Each row comes from the steps of one walk. Every step used is in the known rows, and no mark comes twice. Write the walk behind each row, first mark first.
(in the rows, 128 means zero)
Known rows
mapir -> figi -> gigo -> rarid -> vofaf -> modid -> kapi: [220 147 125 131 137 137 177 135 138 113  96 205  79 109 168 106 132 133
 101 101 110  90 116  69 109 161 115 182 114 113 149 113 194 138 105 135
 181 164]
ziku -> figi: [106  96 129 161 131 135  93 143 138  96 113 118  95 149 123 103 128 122
 187  90 153 106 129 121 134 135  81 159  96 131 120 165 134 101 141 143
 146  89]
mapir -> figi -> kapi: [114 143 149  92 118 117 105 140 155 148 134 117  49  89  61 148 125 108
 112 149 103 113 144 122 125 156  96  85  72 131 126 124 183 126 139 146
 157 121]
figi -> vofaf -> gigo: [114 179 123 150 181 114 141 142 145 164 133 151 143 151  67  76  88  97
  82 189 186 129 148 134 153 124 161 111 124 128 143 131 154 155  89 119
 118 159]
vofaf -> kapi -> gigo -> modid -> figi -> mapir: [122 117 115 127 154 123 164 136  52 100 159  41  93  97  31  68  55 111
  91  82  88 156 143 128 125 148  88 151 108 119 193 152 133 196  68 119
 145 125]
figi -> kapi: [121 141 157 101 103 129 137 147 111 139 136 114  77  95  76 135 150 111
  97 148  94  97 137 123 122 151 100 101  95 134 120 142 166 144 125 123
 152 124]
mapir -> figi -> gigo -> rarid: [161 110 129  89 175 110 127 149 175  92 100 131  57 122  74 122  78 105
 134 136  89 147 143  94 149 136 126  90 109  69 198  67 150 113 112 125
 177 121]
kapi -> vofaf -> gigo -> modid: [119 126 134 152 160  92 104 117  74  80 130 106 165 114 104  95 104  99
  80 140 196 118 146  79 146  75 144 118 108 109 145  98 105 137 118  95
 117 175]
ziku -> figi -> kapi -> vofaf: [107 102 156 150  96 156  70 155  98  90 152 100  86  88  87 117 139 121
 151 100 121  69 154 108 100 105  94 105  47 145 140 155 108 101 162 154
 175 111]
kapi -> gigo -> rarid: [152  76 113  74 155 128 163 123 155 104 101 101  45 122  70 110 103  89
 116 121 109 145 145 104 116 161 126  99 123 111 183  95 132 148 117  95
 138 124]
gigo -> rarid -> kapi -> vofaf -> modid -> figi -> ziku: [159 114 150 124 144 109 163 190 139 110 155 170 110 156 121  98 100 154
  95 101  87  92  98  65 170 153  82 153 115  64 148 147 116 143 119 147
 160 122]
figi -> gigo -> rarid: [166 108 136  97 166 118 149 153 144  85 101 127  75 125  85 113  95 110
 124 136  83 137 136  94 146 130 127 101 125  72 194  80 138 125 101 110
 174 123]
modid -> gigo -> rarid -> vofaf -> kapi: [184 109 116 149 147 130 132 165 148  67 133 123  61 123 138  83  89 144
  86 112 122 119 168 152 124 112 112 113 135 112 146 132 180 173 119 123
  78 113]
vofaf -> gigo -> modid -> figi -> kapi: [130 141 148 123 130 100 142 148  67 132 155  92  93 114  76 109 129 128
  73 130 107  94 131  96 131 145  99 130  99  97 148 162 167 173 105  97
 169 138]
rarid -> gigo -> modid -> kapi -> vofaf -> figi: [162 118 170 195  65 137  87 119 119  85 124 162 155 132 128  98 115  82
 105  82 132 102 137  85 110  68 109 119  51 112 145 134 119 110 123 132
 182 172]
figi -> ziku: [108 125 145 120 146 104 142 170 155 123 135 169 113 147  77 126 108 132
  93 134 110 102 107  89 170 171 117 116 116 112 100 130 116 131 118 140
 119 119]
gigo -> modid -> kapi -> vofaf: [160  95 139 164 120 144 101 121  60  81 144 126 151  97 129 109 147 149
 113  88 135  77 141  82  91  95 125 138  87 129 142 118  87 124 135 136
 174 170]
kapi -> gigo -> rarid -> modid: [123 120  96  52 155 123 159 163 160  85 157 129  74  99 114  92 111 109
 127 139  78 128 135  89  79 158 144  99 147 131 169  99 157 117 112 100
 124 162]
kapi -> gigo -> modid -> figi -> ziku: [113 107 136 121 168  83 156 175 110 111 152 129 104 154  71 106  81 148
  73 102 100 102 101  63 175 185 112 153 114  76 132 158 116 152  93 108
 143 112]
mapir -> figi -> ziku: [101 127 137 111 160  95 112 163 200 133 132 171  85 140  60 139  86 127
 109 135 119 119 115  88 174 179 114  99  94 107 105 112 134 112 134 160
 124 114]
kapi -> gigo: [ 96 120 104  98 163 130 151 123 123 143 118  99  77 117  77 113  83  93
 102 123 127 130 132 113 117 164 135 137 118 161 155 147 134 135 124  84
 139 103]
figi -> gigo -> modid: [127 127 153 121 171  86 125 148  71  62 113 107 141 109 115 118  82 108
  80 137 121 127 126  81 184 106 132 146 114  72 155  98 132 112  78  87
 159 130]
kapi -> gigo -> modid -> vofaf -> rarid -> figi -> ziku: [104 102 116 174 169 106 170 194 124  90 147 155  99 158 126  96 126 150
  86 127 120  79  80  71 176 181 121 141 136  81 102 132 113 109  78 131
  97 136]
modid -> gigo: [106 130 105 173 176 135 128 138 115 118 130 126 179 128 139 124  65 141
  97 165 129 107 141 133 134 147 105 141 118 140 147 137 176 121 120 103
 130 137]
modid -> kapi -> gigo -> rarid: [175  76 110  84 160 135 180 117 139 112  97 118  48 125  70 101 120 105
 108 111 104 127 139  90  98 174 120 114 128 118 178  96 139 165 110  94
 159 144]
kapi -> vofaf -> gigo: [107 164 111 173 161 126  99 121 110 142 143 137 159 126  84  84 104 110
 108 147 197 104 149  96 111  82 155 101 108 159 157 123 104 137 161 116
 133 163]
vofaf -> figi: [147 133 145 163  80 125 122 116 162 107 118 159 130 163 119 116  85  76
 111 114 139 142 122 113 140 101 115 111  67 118 131 141 154 116 127 119
 132 137]
gigo -> modid -> figi -> mapir: [121 119 121 131 137 124 169 136  59 100 155  60 124  97  49  87  86 125
 116  91  87 150 134 122 122 153  97 160 113 108 191 140 123 176  64 130
 157 138]
modid -> gigo -> rarid -> kapi: [163 102 129 118 170 142 192 167 149  88  98 137 158 143 143  97 142 158
 126 164 104  99 137 123 146 118  73 156 179  84 189  92 141 132 111 105
 179 134]
mapir -> figi -> gigo -> rarid -> vofaf: [162 119 117 106 141 128 166 179 194  58  93 162  42 104 118 124 124 140
 149 118 104 104 151  98 117 165 174 146 130  88 200  97 160 103  90 118
 160 104]
ziku -> figi -> kapi -> vofaf -> modid -> gigo: [121 132 131 176 147 145 102 149 101 103 138 135 149 103 170 111  51 107
  94 144 133  86 140 109 137 121  61 149  58 144 140 156 194 103 144 128
 141 135]
vofaf -> rarid -> kapi -> gigo: [104 139 107 114 184 147 193 156 127 144 112 108 109 137 112  89 110 100
 108 142 129 104 118 103 131 146  97 169 170 130 163 135 136 118 106  88
 154 103]
figi -> vofaf: [135 128 156 121 140 135 141 165 156 129 142 136 117 137 100 110 104 119
 107 164 120 136 145 171 165 142 142 125 108  93 129 139 148 127  56 154
 127 127]
rarid -> modid -> vofaf: [152 111  96 131 124 123 163 172 111  75 155 147 108 140 162  84 110 178
 105 124  88 100 119 131 109 138 147 138 154 103 142 114 150 117 101 159
 150 166]
modid -> figi: [148 120 113 150 137 122 137 142  96 144 165 106 130 154 142 111 113 175
 136  85 101 120 112 119 116 144 118 170 133  91 165 177 128 154 116 123
 165 118]
modid -> kapi -> vofaf -> rarid: [142 149 126 202 135 169 131 144  94 134 157 133 146 135 157 104 140 112
 129 111 147  81 115  87  94 109 104 133 130 108 117 110 120  94 117 161
 130 163]
figi -> vofaf -> kapi -> gigo -> modid: [130  94 140 104 174  95 130 135  86  78 129  71  88 113  90  88  62  83
  44 127 144 145 150 120 172 113 116 127 106  98 133 126 145 158  76  88
  97 126]
mapir -> figi -> vofaf -> gigo -> modid: [121 137 140 130 181  79 119 129 120 100 123 118 140 127  85  96  82  87
  68 169 193 144 149 106 179 108 145 118 107  84 138  93 148 139  77 107
 110 171]
vofaf -> kapi: [160 127 130 146 141 122  95 137 116 117 153 103  91 135 123  88  87 128
  82 110 130 143 147 161 142  81  88  96 127 125 107 143 152 178 145 139
  79 116]

Which walk is each row?
[185 126 102 109 140 140 173 141 120 106 142 172 114 115 137  91 168 158
 116 116  84  88 121  77  63 165 122 138 154 132 139 105 163 148 107 120
 166 200] : gigo -> rarid -> modid -> kapi
[188  99 138 124 140 115 157 154 152  63  96 145  69 153  85  99  67  98
 107 123  84 137 131  93 155 119 122  97  98  53 200  82 152 123  92 116
 186 130] : modid -> vofaf -> figi -> gigo -> rarid
[160 130 133 165 155 138 207 182 107  95 116 134 169 168 186  80 157 151
 109 145 131  86 106 116 164  97  73 184 204  50 145  93 132 108  80 141
 161 142] : gigo -> modid -> vofaf -> rarid -> kapi
[170 103 115 144  90 123 160 144 158  64 127 160  81 170 118  79  59  92
  90 108 104 130 122 105 120 121 128 109  82  97 162 121 171 118 103 126
 153 159] : kapi -> gigo -> rarid -> modid -> vofaf -> figi
[166  76 115  82 163 123 149 128 148 100 115  88  28 126  69  89  83  88
  95 113 109 153 154 121 123 138 108  82 122 111 173 102 143 174 124 101
 114 118] : vofaf -> kapi -> gigo -> rarid
[103 145 135 155 179 122 102 174 114  93 107 127 101 136  96 101  71 116
 154 116 107 100 121  93 167 128 104 163  98 109 165 152 147  83 113 116
 204  74] : ziku -> figi -> gigo
[158  83 114 124 165 129 149 136 147  87 110 120 115 130 113 119  89 124
 112 151 110 129 150 119 127 148 104 102 123  96 178  87 162 138 113 107
 132 147] : modid -> gigo -> rarid
[160 117 114 112 163 112 153 120 158 118 106 134  96 143  76  93 118  96
 113 149 154 142 147  98 125 124 137  83 138 105 174  77 136 163 125 105
 123 164] : vofaf -> gigo -> rarid
[190  87 130 163 141 103 115 147  76  67 145  93  84 148 137  69  71 150
  46  98 130 133 147 162 164  73  92 110 130  81 112 123 152 185 114 151
  93 135] : gigo -> modid -> vofaf -> kapi
[119  98 134  94 171 102 164 136  86  75 104  90 129 112 112 104 109 104
  79 133 142 122 133  91 161 120 114 165 139 101 157 111 121 133  88  68
 145 129] : rarid -> kapi -> gigo -> modid
[133 142  96 123 141 119 141 167 107 123 199 119 132 138 162  96 115 181
 140  97  76 112 109 105  87 146 132 164 151 101 166 175 147 137 112 118
 157 145] : rarid -> modid -> figi
[122 112 174 144  91 136  75 159  67 105 171  90 119  78 110 113 146 131
 115  92  94  72 154 103  99  92 110 115  75 108 165 155  98 122 130 140
 197 136] : rarid -> gigo -> modid -> figi -> kapi -> vofaf
[125 109 143 133 156  82 148 176 113 105 158 140 123 160  90 111  95 160
  81 104 102 101  99  70 178 173 110 149 118  66 123 152 112 150  93 123
 140 121] : gigo -> modid -> figi -> ziku
[117 134 107  90 144 123 125 173 152  77 166 140  87 101  98  73 129 107
 139 145 109  96 147  76  75 129 128  82 122 132 163 106 157 112 134 117
 136 178] : ziku -> figi -> kapi -> vofaf -> gigo -> rarid -> modid
[112 166 128 122 192 105  98 158 151 124 116 140  95 116  82 129  49 117
 125 143  99 132 127  96 164 127 133 124  98 102 176 110 160  84 120 127
 194  97] : mapir -> figi -> gigo
[ 83 164 100 167 173 147 131 182 108 102 182 130 172 103 155 104  71 126
  95 181 103  73 137 101  95 144  99 120 121 140 141 129 201  83 113 113
 121 169] : figi -> kapi -> vofaf -> rarid -> modid -> gigo
[122 127 146 116 183  79 105 143 103  69 111 109 121 106 104 128  66 103
  91 139 127 138 131  80 185 107 129 135  99  68 157  87 145  99  88 102
 161 127] : mapir -> figi -> gigo -> modid
[136 140 125 172 160 146 128 150 105 103 133 149 192 110 198 108  58 126
  86 158 131  95 135 112 143 103  75 163  99 133 156 136 176 105 139 121
 143 146] : rarid -> kapi -> vofaf -> modid -> gigo
[127 120 136 166 114 131 156 172  81 101 149 110  80 110 144 113 180 142
  96 142 103  72 108 111 130 147 101 125 119  94 113 137 161 120  86 130
 126 149] : gigo -> modid -> vofaf -> rarid -> figi -> kapi
[122  92 136 162 113 156  96 159  93  79 161 104 104  78 116 120 148 151
 129 128 102  67 149 107  93 113 115  92  67 135 162 138 111 108 146 133
 158 142] : modid -> gigo -> rarid -> figi -> kapi -> vofaf
[190 127 144 102 167 129 197 182 135  93 103 147 130 146 153  85 130 149
 126 137  79 109 118  96 162 105  74 176 174  52 208 106 138 131 101 109
 211 120] : vofaf -> modid -> figi -> gigo -> rarid -> kapi
[113 109  96 156 142 150 161 139 103  83 144  92 102  81  54  74 134 124
 149 118 110 132 140 121  97 137 123 111 112 148 197 113  98 153  89 138
 130 161] : kapi -> vofaf -> gigo -> rarid -> figi -> mapir
[174 100 141  96 146 137 192 161 156  93  96 138 135 143 139  98 173 151
 141 145 105 110 131 121 144 108  84 148 184  79 180  88 117 134 115 116
 177 133] : gigo -> rarid -> kapi
[190 105 122 134 131 128 131 162 153  70 132 124  43 123 131  83 112 139
  97  99 124 124 165 152 121 106 119 108 137 106 139 129 164 175 122 134
  76 108] : gigo -> rarid -> vofaf -> kapi
[132 162 125 147 183 111 136 173  86 126 145 120 123 141 109 105  62 156
 117 113  71 112 109  90 154 132 129 170 124  81 195 160 143 121  95 102
 217  92] : modid -> figi -> gigo
[191  99 109 139 141 116 126 167 115  70 166 114  62 146 140  54  76 156
  68 106  95 130 146 159 128  90  99  89 146  94 129 117 168 177 123 160
  95 148] : gigo -> rarid -> modid -> vofaf -> kapi
[151 133 106 109 159 139 175 109 102 157 110 137  78 113 114  97  95  94
  74 106 124 108 116  82 105 175 110 170 112 168 141 152 165 156 119  92
 160 138] : vofaf -> modid -> kapi -> gigo
[136 105  95 223 143 134 158 167  92  81 151 127 131 153 224  97 174 172
 133 118 140  92  85 114 136 126 131 159 163  75 119 125 122  94  77 143
  93 163] : gigo -> modid -> vofaf -> rarid -> figi
[124 143 146 181 126 149 122 163  77 117 174  95 124 123 140 110 128 101
 111 117 133  85 122  84 115 106  92 121 109  78 129 123 129  97 106 149
 127 144] : gigo -> modid -> figi -> kapi -> vofaf -> rarid
[133 148 118 163 161 131 136 135 114 122 127 151 173 120 191 121  47 110
  77 163 133 118 128 120 150 133  83 154 101 134 136 138 204 119 126 114
 116 147] : vofaf -> modid -> gigo
[123 132 141 155  92 158 153 134 115  85 132 109 132 103  37  81  82  78
 127 105 102 139 148 124 115 103  87 119  66 145 189 126 116 134  99 149
 166 141] : rarid -> kapi -> vofaf -> figi -> mapir
